Each row was made from one walk, in order. Every step used is in the known rows, and no mark comes twice. Write each row's walk.
Known rows:
gono-popo-lizu: [ 0.66  2.21 -0.25 -1.42 -2.76  0.41  0.26 -2.06 -1.45  2.60 -0.84 -7.57
 -1.08 -0.63 -3.50  1.78  1.15  0.03  2.22 -0.24  0.47 -0.62]
gidu-gamo-popo-vopu: [ 1.93  1.01 -3.28  1.14 -2.80  3.10 -1.71  3.22  0.73 -3.18  5.79  1.64
 -0.47 -0.07 -2.17  2.69  2.12 -1.22 -1.65 -0.03  2.62 -2.43]
vopu-popo-vaker-gidu: [-0.48  0.44  0.60 -2.15  1.78 -2.11 -0.32  0.34 -0.43 -1.69  0.98 -2.75
 -0.64  0.44 -2.54  0.55  1.36 -0.63  0.96 -0.55  0.74 -1.83]
gamo-popo-lizu-gidu: [ 0.57  1.11 -6.82 -0.60 -1.82  4.06 -3.50  2.13  5.44  2.81 -5.40 -2.41
 -0.37  0.63 -3.13  2.11  1.72 -1.06  1.75  0.01 -1.57 -1.38]
gidu-gono-popo-lizu: [ 0.12  1.95  2.86 -1.96 -4.26 -0.07  0.76 -0.46 -0.76  3.24  2.91 -7.21
 -1.90 -0.54 -4.36  1.21  0.03  0.04  3.57 -1.26 -0.01 -0.72]
gono-popo-vopu-gidu: [ 0.85 -0.20  1.87  0.92 -0.28  3.74  1.53 -1.53 -4.60 -0.41  1.16 -3.43
 -0.27 -0.67 -1.75  2.47  0.72 -0.87  0.71  0.91  3.39 -1.74]
gono-popo-vopu: [ 0.74  1.86 -0.51  0.74 -1.03  3.60  2.90 -0.59 -4.31 -1.07  2.53 -4.02
 -0.60 -0.74 -2.69  1.97  1.35 -0.39  0.79 -0.56  3.42 -1.81]
gamo-popo-lizu: [ 0.44  1.83 -2.76 -1.18 -3.47  2.36 -4.44  0.73  2.04  2.38 -1.69 -3.47
 -2.05  0.27 -3.20  1.97  0.98 -0.40  1.33  0.44 -0.87 -1.19]
vopu-gidu-gono-popo: [-0.43 -0.19  6.08 -0.62 -2.76  1.98  1.34 -2.17 -1.95  1.43  2.23 -5.04
 -1.35 -0.26 -2.37  1.58 -0.40 -0.68  1.73 -0.41  0.72 -1.02]
lizu-popo-vaker: [-0.03  1.50 -0.86 -0.26 -0.66 -1.21  1.55 -0.64  2.86 -1.14  3.62  1.99
 -1.54 -1.04 -2.50  0.60  1.64 -1.63  0.17 -0.77  3.25 -1.83]
gono-popo: [ 0.02  2.20  0.85 -0.31 -2.10  2.21  1.81 -2.50 -2.06  0.27  0.64 -6.43
 -0.98 -0.41 -2.66  1.63  1.41 -0.23  0.60 -0.82  1.15 -1.01]
popo-vaker-gidu: [-0.59 -0.77  0.09 -1.33  2.15 -0.38  1.60 -1.33 -0.66  0.13 -2.27  1.08
 -1.42 -0.17 -1.92  0.49  0.18 -1.11  1.00 -0.32  0.41 -1.29]
gamo-popo: [-0.16  1.89 -1.71  0.16 -2.67  3.86 -2.85  0.15  1.62 -0.33 -0.15 -1.79
 -1.89  0.46 -2.31  1.83  1.25 -0.57 -0.22 -0.30 -0.22 -1.49]
gidu-gamo-popo: [ 1.22  1.35 -1.81  0.23 -3.86  1.96 -3.00  1.12  2.93 -2.04  3.53 -0.66
 -0.83  0.29 -2.07  2.38  1.99 -1.05 -1.90 -0.35  0.41 -1.71]
popo-vopu-gidu: [ 1.21 -1.60  1.43  0.74  0.11  5.58 -0.31 -0.53 -2.58 -0.38  0.70  2.12
 -0.64 -0.33 -1.02  2.52 -0.29 -1.66  0.86  0.50  2.08 -1.89]
gamo-popo-vopu-gidu: [ 0.57 -0.51 -0.92  1.32 -0.98  5.78 -3.10  1.39 -1.48 -0.62  0.33  0.87
 -1.09  0.16 -1.44  2.63  0.62 -1.20 -0.22  1.58  2.14 -2.20]
vaker-gidu-gono-popo: [-0.60  0.66  4.42 -1.64  0.03  0.56  3.03 -0.45 -1.53  1.71  0.24 -3.62
 -1.29 -0.32 -3.53  1.03 -1.12  0.12  1.84 -1.68 -0.55 -1.29]
gidu-gamo: [ 1.84  0.27  0.79 -0.30 -2.74  1.63 -0.37 -0.44  1.73 -1.51  3.65  0.88
 -0.28 -0.23 -1.58  2.14  1.01 -1.46 -0.79 -1.30  0.29 -1.45]
lizu-gidu-gamo-popo: [ 1.41  0.69 -5.73  0.60 -2.31  3.70 -1.76  2.64  6.32 -1.37 -0.13  0.53
  0.89  0.57 -2.00  2.49  2.79 -1.79 -1.39 -0.80 -0.34 -2.00]
lizu-gidu: [ 0.65  0.10 -3.27  0.09 -0.16  5.45  0.85 -0.25  3.57  0.82 -3.66  0.47
  0.30  0.26 -1.88  1.81  0.94 -1.85  1.25 -1.58 -0.99 -1.58]
vaker-gidu-gamo-popo: [ 1.08  0.25 -1.24 -0.67 -0.28  0.85 -2.54  1.89  3.11 -0.49 -0.52  1.82
 -0.39  0.36 -2.13  2.25  0.73 -0.73 -1.96 -0.15 -0.79 -1.95]
lizu-popo: [ 0.82  1.85 -0.09 -0.11 -0.93  1.82  0.28 -0.08  3.64  0.48  2.30  2.32
 -1.07 -0.89 -2.66  1.67  0.61 -1.34 -0.21 -1.33  1.42 -2.02]
gamo-popo-vaker-gidu-vopu: [-1.12 -1.18 -1.54 -0.77  0.01  0.95 -0.22  3.05 -1.56 -4.59 -2.98 -1.90
 -2.10  0.26 -3.23 -0.13  1.48 -0.79 -0.27  1.17  0.17 -0.93]

Which walk is each row?
[-1.25 -1.19  3.22 -1.86  0.70 -0.87  2.48  0.11 -0.11  0.47  1.41  1.47
 -2.24 -0.03 -2.74  0.04 -0.89 -1.09  2.36 -1.49  0.04 -1.37] => popo-vaker-gidu-gono
[ 2.49 -2.13  1.48  0.87 -0.92  3.16 -0.34  0.53 -1.01 -1.86  4.31  3.74
  0.40 -0.45 -0.71  3.00  0.46 -2.08 -0.74  0.48  2.60 -2.13] => popo-vopu-gidu-gamo
[ 1.25  1.38 -4.03 -2.01 -1.15  1.87 -2.72  2.34  4.21  1.37 -2.03 -5.30
  0.85  0.67 -3.27  1.92  2.06 -1.17  2.74 -1.22 -1.41 -1.81] => vopu-popo-lizu-gidu
[ 1.69  0.07 -2.43 -1.84 -0.96 -0.71 -4.12  2.60  3.78  1.81 -1.71  0.22
 -0.49  0.16 -3.00  2.40  0.60 -0.44 -0.29  0.55 -1.41 -1.56] => vaker-gidu-gamo-popo-lizu
[-1.13  0.17  3.57 -2.71  0.44 -2.48  0.34  1.78 -0.14 -1.45  3.86 -2.32
 -1.42  0.48 -3.30 -0.01  0.37 -0.66  2.21 -1.64  0.31 -2.01] => vopu-popo-vaker-gidu-gono
[ 1.28 -0.24 -0.27 -1.06  1.71 -4.20  2.17  1.35  4.32 -1.78  3.61  5.58
 -0.03 -1.16 -2.29  1.10  1.32 -1.66 -1.49 -0.59  2.67 -2.23] => lizu-popo-vaker-gidu-gamo
[ 0.60  0.51  1.37 -1.03 -3.04  3.03 -1.25  2.78 -1.82 -5.51  2.75 -6.48
 -1.00  0.45 -3.39  0.79  1.95 -0.97  0.31 -0.89 -0.14 -1.04] => gidu-vopu-popo
[-0.42  1.70  0.20 -1.37 -1.77 -1.01 -0.89 -0.48 -0.50 -3.10  4.01 -4.82
 -1.12  0.39 -2.45  0.60  2.59 -1.06  1.02 -0.65  1.75 -1.69] => vopu-popo-vaker
[-0.78 -0.10  2.26 -1.54  1.68 -2.73  2.70  1.50  2.86  0.47  3.52  4.29
 -1.84 -0.97 -3.34  0.04 -0.64 -1.26  1.48 -1.70  1.67 -2.17] => lizu-popo-vaker-gidu-gono
[-0.26  1.24 -0.07 -0.31 -1.75  3.29  3.59  0.26  1.86  0.97  0.68 -4.76
  0.05 -0.10 -3.33  1.22  0.94 -0.99  2.29 -2.42  0.01 -1.43] => lizu-gidu-gono-popo
[ 0.27  0.86 -1.72  0.71 -0.78  4.69  4.88  2.15 -0.63 -0.15  2.58 -2.84
  0.34 -0.35 -3.44  1.55  1.13 -1.12  2.62 -2.16  2.17 -2.24] => lizu-gidu-gono-popo-vopu
[ 0.31  1.02 -2.42 -0.01 -3.82 -1.11 -1.64  0.90  2.36 -3.32  5.22 -0.87
 -1.22  0.16 -1.93  1.34  3.01 -1.31 -1.51  0.24  1.99 -1.51] => gidu-gamo-popo-vaker
[-0.52  1.92  3.72 -0.68 -3.30  1.71  2.56 -1.29 -1.40  0.44  3.92 -5.87
 -1.76 -0.36 -3.49  1.04  0.21 -0.23  1.91 -1.99  0.59 -1.14] => gidu-gono-popo
[ 0.14  1.53  2.20  0.27 -2.38  2.94  3.74  0.90 -3.81 -0.84  6.33 -3.76
 -1.41 -0.71 -3.48  1.36  0.34 -0.36  2.18 -1.70  2.72 -1.83] => gidu-gono-popo-vopu
[ 0.39  0.00  1.02 -1.37  0.67 -4.08  3.40 -1.39 -1.21 -1.83  1.70 -2.77
  0.08 -0.69 -2.27  1.07  1.85 -0.58 -0.72 -0.09  2.38 -1.23] => gono-popo-vaker-gidu-gamo
[-0.11 -0.81  1.89  0.86 -2.15  5.02 -2.20  2.87 -0.82 -0.23  3.72  1.10
 -1.83  0.35 -2.16  2.09 -0.24 -1.24  1.09  0.52  1.65 -2.29] => gamo-popo-vopu-gidu-gono
[-1.01  1.49 -2.53 -0.04 -2.48  0.92 -1.66 -0.45  0.56 -1.63  1.39 -2.24
 -2.28  0.37 -2.25  0.78  2.20 -0.90  0.00  0.46  1.59 -1.31] => gamo-popo-vaker
[ 1.22 -0.77  0.59  0.33 -3.11  2.21 -4.17  0.44  2.63 -1.26  1.57  0.11
 -0.43  0.38 -0.90  2.91  1.24 -1.49 -2.02  1.13  0.47 -1.57] => vopu-gidu-gamo-popo
[ 1.74 -0.20 -2.65  0.28  1.03  2.58 -1.45  3.79  0.75 -1.85  1.77  3.71
  0.02 -0.04 -2.20  2.55  0.96 -0.86 -1.61  0.17  1.58 -2.74] => vaker-gidu-gamo-popo-vopu
[-0.39 -2.34  0.79 -1.25  0.89  0.73  2.50  1.18 -2.93 -3.98 -2.30 -0.37
 -1.67 -0.26 -2.84 -0.32  0.52 -1.27  0.77  0.07  0.07 -0.62] => popo-vaker-gidu-vopu
[ 0.02  0.40  3.09 -0.64  1.15  2.06  3.87  1.56 -3.98  0.54  2.55 -1.85
 -0.85 -0.69 -3.55  1.32 -0.78 -0.09  2.07 -1.50  1.88 -2.12] => vaker-gidu-gono-popo-vopu
[-0.17  0.28 -0.40 -1.02  3.11 -2.04  1.98 -0.04  2.72  0.13 -0.13  4.48
 -1.02 -0.98 -2.59  0.56  0.49 -1.21  0.11 -0.46  2.09 -2.19] => lizu-popo-vaker-gidu
[ 2.11  0.41 -6.98  1.65 -1.07  5.13 -0.81  4.53  3.98 -2.62  1.77  2.47
  1.33  0.22 -2.06  2.84  2.77 -1.97 -1.20 -0.58  1.85 -2.78] => lizu-gidu-gamo-popo-vopu
[ 0.43 -1.93  1.66 -1.12  0.87  3.63  1.16  1.91 -2.10 -2.55 -4.34 -0.19
 -1.16 -0.05 -2.79  0.70 -0.57 -0.99  0.46 -0.41 -1.52 -0.73] => vaker-gidu-vopu
[ 2.33  0.90 -3.97 -1.00 -2.56  0.13  1.19  0.49  3.44  1.58 -1.23 -5.21
  1.67 -0.50 -3.14  2.49  2.49 -1.09  1.05 -0.67  0.34 -1.17] => gono-popo-lizu-gidu-gamo
[ 0.73 -1.37 -2.81  0.21 -1.13  6.24  1.90  2.48  1.11 -3.26 -3.96 -1.46
  0.02  0.23 -2.72  0.98  1.41 -2.03  0.96 -1.09 -1.27 -0.84] => lizu-gidu-vopu
[ 1.43 -1.38 -3.78 -1.06 -1.85  4.76  0.37  3.09  1.62 -0.69 -5.69 -2.97
 -0.15  0.04 -3.58  1.06  1.11 -1.75  2.71 -0.52 -1.94 -0.48] => popo-lizu-gidu-vopu
[-1.09  0.25 -1.71 -0.84  1.04  0.03 -1.12  0.58  0.58 -0.37 -2.68 -0.02
 -1.84  0.37 -2.25  0.72  1.00 -0.54 -0.05  0.64  0.49 -1.59] => gamo-popo-vaker-gidu
[-0.15 -1.58  5.47 -0.66 -2.20  3.40 -0.59 -1.08  0.37  1.45  1.44  0.44
 -1.71  0.17 -1.70  1.64 -1.37 -1.49  1.95 -0.73 -0.66 -1.18] => vopu-gidu-gono
[ 2.94 -1.04  0.86  1.21 -0.18  1.48  0.14  1.93  2.58 -2.04  6.43  6.56
  0.80 -1.32 -1.44  3.05  0.90 -2.31 -1.58  0.27  4.23 -2.92] => lizu-popo-vopu-gidu-gamo
[ 0.44  0.15 -6.31  0.40 -2.09  0.57 -0.50  1.99  5.56 -2.87  0.97  0.19
  0.52  0.43 -1.83  1.54  3.74 -2.04 -1.12 -0.19  1.33 -1.88] => lizu-gidu-gamo-popo-vaker
[ 0.59  1.62 -3.34  1.12 -1.78  5.44 -1.85  2.17 -1.12 -1.33  2.04  0.03
 -1.54  0.11 -2.44  2.19  1.33 -0.76 -0.07  0.05  1.94 -2.26] => gamo-popo-vopu
